What can hang from each mark
katuf: vuga
fona: gulus vuga
vuga: fona katuf kigig
gulus: fona gure katuf kigig
kigig: vuga
gure: vuga

Each row was made from one small tree. The marks that hang from a mark follow it in brackets, in alphabetical order. Every link used is in the known rows. Write each row's tree.
Known rows
gulus(fona gure(vuga) katuf kigig): [-6.82  0.34 -1.52 -1.77  5.34 -0.85  2.55 -1.83  0.93  0.45 -0.34  2.57
  0.09 -0.81 -1.22  2.55]
katuf(vuga(fona(gulus(gure)) kigig)): [-2.25  0.80 -1.52 -0.18  1.19 -0.77  2.57  2.88  0.30  0.04  0.87  1.50
  0.95 -1.30 -1.61  0.95]
vuga(fona(gulus(gure)) katuf kigig): [-1.89  0.94  0.13 -0.30  0.34 -0.87  3.70  1.66  1.79  0.94  0.47  1.25
 -1.32 -0.80 -0.78  2.31]
fona(gulus(gure katuf kigig) vuga): [-4.11  0.28 -0.83 -0.89  2.64  0.10  3.34  0.08 -0.45 -0.44 -0.42  0.25
 -1.25 -1.16 -1.69  2.86]
kigig(vuga(fona(gulus(gure)) katuf)): [-1.11  1.21 -0.34  0.53  1.07 -1.43  2.60  1.59  1.12  0.90  0.47  2.27
 -0.90 -1.65 -0.16  1.63]
katuf(vuga(fona(gulus(kigig)))): [-2.31  0.86 -1.16 -0.22  1.34 -0.30  0.79  0.71  0.73  0.00  1.31  1.17
  1.84 -0.44 -1.52  0.50]
fona(gulus(katuf kigig) vuga): [-2.95  0.31 -0.35 -1.33  1.96  0.30  1.95 -0.17  0.59 -0.06  0.54 -0.30
 -1.53 -0.57 -1.02  1.70]
gulus(gure(vuga(fona)) kigig): [-3.97  0.28 -1.83 -0.37  3.55 -1.23  2.07  0.03  0.53 -0.14  0.20  1.81
  0.85 -1.06 -1.94  1.94]
katuf(vuga(fona(gulus(gure kigig)))): [-3.77  0.75 -1.67  0.11  2.06 -0.74  2.22  0.92 -0.36 -0.43  0.31  1.78
  1.99 -0.96 -2.31  1.64]
vuga(katuf): [-0.29  0.34  0.71 -0.21 -0.77 -0.15  0.37 -0.05  1.43  1.18  0.27  0.24
 -0.59 -0.26  0.23  0.96]
gure(vuga(fona(gulus))): [-1.11  0.86 -0.50 -0.62  0.55 -1.39  1.84  0.00 -0.49  0.13  0.91  1.55
 -0.85 -1.43  0.40 -0.67]
katuf(vuga): [-0.50  0.28 -0.93  0.06  0.12 -0.03 -0.68  1.21  0.00  0.21  0.58  0.50
  1.80 -0.84 -0.72 -0.45]
vuga(kigig): [-0.12 -0.19 -0.22 -1.02  0.70  0.18  0.82  1.45  1.51  0.25  0.91 -0.37
 -0.37  0.28 -0.32  0.63]
fona(gulus(katuf)): [-2.00  0.91  0.32 -0.79  0.36 -0.17  1.58 -1.16 -0.27  0.28  0.13  0.05
 -1.63 -0.47  0.97  0.76]
katuf(vuga(kigig)): [-0.69  0.01 -1.12 -1.10  0.67  0.13  0.19  2.57  1.44  0.55  1.42  0.11
  1.41 -0.54 -1.29  0.10]
fona(gulus(gure) vuga): [-0.73 -0.25 -0.39 -0.12  0.31  0.03  2.66  1.50 -2.40 -0.98 -0.72  0.52
 -1.26 -1.69 -1.17  0.71]

Write each row's tree
[-3.70  1.41 -0.30 -0.18  2.04 -0.61  1.71 -1.54  1.80  0.49  0.62  0.45
 -0.55  0.33 -0.30  1.64]  vuga(fona(gulus(katuf kigig)))
[ 0.49  1.28 -0.30  0.97  0.87 -1.06 -0.25  1.56  3.58  1.75  1.41  1.48
 -0.12 -0.70  0.20  0.46]  kigig(vuga(fona katuf))
[ 0.60 -0.05  0.05 -0.94  0.11  0.40  1.19  2.86  3.01  1.28  1.20 -0.49
 -1.40 -0.61 -0.96  1.27]  fona(vuga(katuf kigig))
[-0.48  0.28  0.13 -1.05  1.09  0.68  1.08  2.19  3.61  1.46  0.99  1.04
 -1.03 -0.16 -0.89  0.78]  gulus(fona(vuga(katuf kigig)))
[-1.58  0.76 -0.35  0.94  0.35 -0.87  2.45  0.21 -1.08 -0.50 -0.64  1.46
 -0.53 -0.77 -0.43  0.71]  vuga(fona(gulus(gure)))
[-1.11  0.79 -0.59 -0.98  1.08 -1.21  1.50  1.67  3.78  1.95  1.92  1.17
 -0.91 -0.89 -0.24  0.99]  gure(vuga(fona katuf kigig))
[-2.67 -0.28 -0.89 -2.89  1.87 -1.17  4.36  1.49 -1.39 -0.21  0.59  1.31
 -1.45 -1.94 -0.77  1.44]  fona(gulus(gure(vuga(kigig))))
[-5.10 -0.09 -0.79 -2.26  3.68 -0.83  2.74 -0.96  1.26  0.93 -0.01  2.95
  0.22 -0.99 -1.39  2.72]  gulus(fona gure(vuga(katuf)) kigig)
[-5.80  0.87 -1.90 -0.22  4.47 -1.31  2.32 -0.94  1.62  0.52  0.09  1.74
  0.20 -0.93 -1.42  2.54]  gulus(gure(vuga(fona)) katuf kigig)
[-2.64  0.23 -0.65 -1.03  1.91  0.03  3.77  2.00  0.21  0.08  0.16 -0.01
 -2.24 -1.37 -1.09  2.08]  fona(gulus(gure katuf) vuga(kigig))
[-4.38  0.56 -1.16 -1.53  4.02 -0.90  3.12 -0.05  0.13 -0.03  0.36  1.28
 -0.68 -1.18 -0.81  3.04]  fona(gulus(gure katuf kigig(vuga)))
[-2.96  1.59 -1.06  0.81  2.71 -1.42  2.42  0.69  0.74  0.44  0.27  1.84
 -0.92 -1.38  0.20  1.44]  kigig(vuga(fona(gulus(gure katuf))))
[-1.81  0.10 -0.03 -0.78  2.00  0.67  0.67  0.21  2.94  0.94  0.49  1.33
 -0.28  0.15 -1.43  1.53]  gulus(fona(vuga(katuf)) kigig)
[-4.97  0.28 -1.19 -0.24  4.55  0.33  1.74 -0.40  1.60  0.06 -0.77  1.55
 -0.12 -0.11 -1.99  2.38]  gulus(fona(vuga) gure katuf kigig)
[-1.35  1.11  0.16 -0.76 -0.15 -1.48  2.00 -0.10  0.94  1.21  1.17  1.69
 -1.47 -1.65  0.54  0.41]  gure(vuga(fona(gulus) katuf))
[-2.89  0.88 -0.21 -1.75  1.46 -1.29  2.51 -0.53  1.75  1.03  1.63  1.65
 -0.87 -1.02 -0.47  1.62]  gure(vuga(fona(gulus(kigig)) katuf))
[-2.54  1.67 -1.32  1.66  1.25 -0.45 -0.86  0.48  2.23  1.15  0.63  0.77
  1.41 -0.49 -0.34  0.08]  gulus(katuf(vuga(fona)))
[-0.97  0.05  0.15 -1.40  0.22 -0.06  3.98  2.86  0.57  0.49  0.43  0.36
 -2.28 -1.60 -1.34  2.45]  fona(gulus(gure) vuga(katuf kigig))
[-6.03  0.18 -1.08 -2.57  3.63 -1.10  4.00 -1.37 -1.05 -0.11  0.01  1.29
 -1.20 -1.70 -0.91  2.94]  fona(gulus(gure(vuga) katuf kigig))
[-3.25  1.33 -0.77 -1.53  2.12 -1.36  2.86  0.49  2.00  1.02  1.81  1.02
 -1.84 -1.10  0.37  0.65]  gure(vuga(fona(gulus(katuf)) kigig))
[-3.96  1.40 -2.00  0.90  2.60 -0.60  1.37  2.16  2.74  1.14  0.61  1.15
  1.30 -0.85 -1.47  1.90]  gulus(gure katuf(vuga(fona kigig)))
